Each row was made from one small tree. The marks that hang from a mark follow it in brackets, in alphabetical order. Every link used is in the known rows. Write each row's tree.
Known rows
moso[dori[barozi[burak]]]: [ -6 -13  10   0   8  -2  36  -4 -11  29   9  29 -17 -37  -8 -18   9 -10
  -3 -14   7  11  31]
barozi[teto vazu]: [-36 -32 -22   3  20  10   8   3   4 -26 -11  64   3 -23 -17 -26  -4  29
  12  34   0   9 -22]
teto[barozi[burak logek rukig vazu]]: [-31 -13 -41   2  41  11   6 -13   2 -22 -19  55  -4 -45 -45  -9 -24  24
  29  19  19  -2 -11]
teto[barozi[burak logek rukig]]: [-20  -1 -22  11  29   5  -7 -10  -7 -18 -11  36   5 -38 -42  -1 -19  11
  21  17  15  -9  -2]
burak[moso[dori]]: [  4 -14  37   5 -25 -22  29   1   7 -23   4  30   6  -8   5 -19 -29  -7
 -19   3  25  15  -6]
teto[barozi[burak[moso] rukig vazu]]: [-19 -13 -14  -2  20   1   6 -24   0 -18 -34  42   4 -37 -28 -11 -35  19
  10  24   9   4  -1]
surofun[barozi[burak[moso] teto]]: [-21 -10  -4  29   1 -20  -5   1   8 -37  11  18  16   3 -34 -24 -15  24
  -9  29   7  15 -17]
zepa[rukig]: [  3  -3  29  -5   5  15  -8   1  -6  -9  -9  -6 -13  -2   9  -2 -23   6
 -16   4   3 -17  10]
moso[dori[barozi]]: [  5 -10  22   7  -1   3  35   4  -6  24  12  34 -19 -36   9 -17   7  -6
 -10 -18   6  14  24]
barozi[burak[moso] logek rukig vazu]: [-61 -37 -54 -33  53 -14  38  -8  -7 -68  -9  63   0 -27 -58  -8 -45   9
  39  29  46 -10  -7]
teto[barozi[burak vazu]]: [-11  -3 -25   5  21  14  -2 -22  14  13 -22  30   1 -30 -29 -19 -11  28
  16  14  -1   8 -15]
vazu[barozi[logek rukig]]: [ -9  13 -21  14  19   8   9   7   3 -26  20  57 -13 -26 -37  21  12  12
  19  16  20 -23 -15]
vazu[barozi[burak rukig teto]]: [-26  -1 -22   9  22   4   1  -8 -12 -18  -1  55  -2 -32 -59  14  21   8
  12  41   2 -23   7]
surofun[barozi[logek rukig teto vazu]]: [-37 -27 -38  29  25  -3   8  19   5 -67   7  63  -9 -26 -31 -16 -21  39
   8  22  22  15 -23]
vazu[barozi[rukig teto]]: [-12   2  -5  20   8   9  -2   3  -7 -23   3  62  -5 -31 -32  16  20  13
   3  35   1 -18  -2]
dori[barozi[logek]]: [ -8  13   5   3  36  12  11   7  -4   7  31  35   3 -12   2 -11   4   8
  21  -1  -1 -10 -10]
moso[dori[barozi[rukig]]]: [  0 -18  19   2   5  -1  37   3 -18  13   1  38 -23 -45   7  -8   2 -13
 -11 -17   8  10  40]
dori[barozi[burak[moso] logek]]: [-21   8   3  -9  41  -2  17  -4  -5   0  30  34  15  -5 -20 -17 -10   4
  27  12   8 -13 -10]
surofun[barozi]: [  6   5  -5  31  -8  -8  -6   8  15 -14  12  -6  -7   5  -4  -8  -6  23
 -13  -7   2  20 -11]
dori[barozi[burak[moso] logek vazu]]: [-32  -2 -17 -16  52   4  29  -8   4  -6  21  54   7 -13 -23 -26 -16  18
  35  15  12  -6 -20]

Write each row's tree
[-19 -29  -6 -11  20   0  48  -6 -16  14  -6  46 -28 -52 -13 -15  -1  -6
   1 -11  12  12  39] | moso[dori[barozi[burak rukig vazu]]]
[-46 -24 -20 -17  55  10  19 -11 -28  -6 -11  58   0 -39 -25 -13  -2  10
  21  29 -11  -8  25] | dori[barozi[burak rukig teto vazu]]
[-33 -15 -16  -8  19 -21  30  -1   4 -32  23  40  11  -9 -52 -20 -24  -3
  23  15  44  -5 -18] | barozi[burak[moso[dori]] logek]
[-54 -21 -16   3  32 -17   8   5  -3 -56  22  64  36  -5 -64 -28 -21  10
  28  53  30 -15 -34] | barozi[burak[moso] logek teto]
[-22   9 -38   3  32   2  12  -4  -2 -21  17  50 -12 -26 -62  20  14   8
  28  23  22 -28  -6] | vazu[barozi[burak logek rukig]]
[-19 -21 -12  -4  25   3  48   0  -1  14  15  57 -22 -43 -20 -27   2   5
  12 -10  21  12  11] | moso[dori[barozi[burak logek vazu]]]
[-18 -10 -41  11  16  -7   9  -7  18 -13   1   5 -13  -4 -32 -18  -9  34
   6   2   8  21 -11] | surofun[barozi[burak vazu]]
[-17  -8 -24  13  28  16   4  -3   6 -27 -15  63  -7 -44 -20  -7 -26  28
  20  13  17   3 -21] | teto[barozi[logek rukig vazu]]
[-12  -5 -23  27  12 -10   3  17   2 -49  17  19 -11 -11 -19   2 -18  19
  -1  -2  22   8  -8] | surofun[barozi[logek rukig]]
[-36  -1 -34  13  35   4   5   1  -7 -35  17  76   0 -33 -72  10  16  14
  27  44  19 -28 -11] | vazu[barozi[burak logek rukig teto]]
[-10   8 -10  -1  12  -6  11 -14  -2 -18   1  37  -2 -18 -45  18   3   2
   8  26  14 -21   4] | vazu[barozi[burak[moso] rukig]]
[-51 -31 -40   8  38  11  15  16  11 -51  13  92   6 -24 -37 -30 -10  36
  33  37  23   1 -49] | barozi[logek teto vazu]
[-11  10 -18  18  23   8  -9 -10  10   0   3  30  11 -23 -40 -14  -9  20
  22  15  12  -5 -24] | teto[barozi[burak logek]]
[  1   2  14  16  -2  -3   1 -19   8   5 -11  26  12 -25 -23 -19 -20  10
  -2  14   7   8  -8] | teto[barozi[burak[moso[dori]]]]
[-48 -47 -28  -7  29   5  13   4 -20 -51 -31  72  -5 -42 -21  -6 -17  16
   9  36   5   2  11] | barozi[rukig teto vazu]
[-42 -20 -15  -2  55  15  20   9 -18 -28   9  85  -2 -40 -13 -15  -8  20
  27  25   3  -9  -3] | dori[barozi[logek rukig teto vazu]]
[ -3 -10  12   9   8   2  37  10  -4  12  24  48 -19 -37   0 -20   4  -2
  -1 -16  17  10  10] | moso[dori[barozi[logek]]]
[  6  -9  45   4 -15 -16  31   1   3 -11  12  37   6 -12  14 -23 -25  -7
 -16   2  17  12  -1] | burak[moso[dori[barozi]]]
[-30 -20 -22  22  15 -15  -6   2 -13 -40  -5  16   1 -16 -40  -5 -10  17
  -6  24   5   9  15] | surofun[barozi[burak rukig teto]]
[-83 -52 -71 -18  66  -1  24   1 -20 -69 -12  90   1 -45 -76 -14 -21  18
  43  51  32 -13  -3] | barozi[burak logek rukig teto vazu]
[-56 -37 -46 -13  38   3  13 -12  -2 -19 -17  54   7 -23 -54 -28  -2  24
  25  44   3   3  -8] | barozi[burak teto vazu]
[-19 -13 -29  -2  27   9   1 -23  -3  -6 -36  35  -6 -44 -31  -6 -20  19
  14  17   3   3   7] | teto[barozi[burak rukig vazu]]
[-32 -21 -23  21  12 -15   7  -2  17 -41   3  37   8  -4 -38 -32 -22  38
   0  30  11  22 -26] | surofun[barozi[burak[moso] teto vazu]]
[-11 -21   6  -5  14  -4  39  -4 -22  17  -1  33 -21 -47 -10  -9   3 -15
  -5 -12  10   7  46] | moso[dori[barozi[burak rukig]]]
[-27  -9 -39  16  24 -15   6   6  -3 -43  12  11  -9 -12 -45   0 -17  16
  10   4  25   3   1] | surofun[barozi[burak logek rukig]]
[-17 -15   2 -13   1 -23  24 -15  -3  -8  -1  11   9  -7 -32 -16 -18 -11
   0  11  21   3  10] | barozi[burak[moso[dori]]]
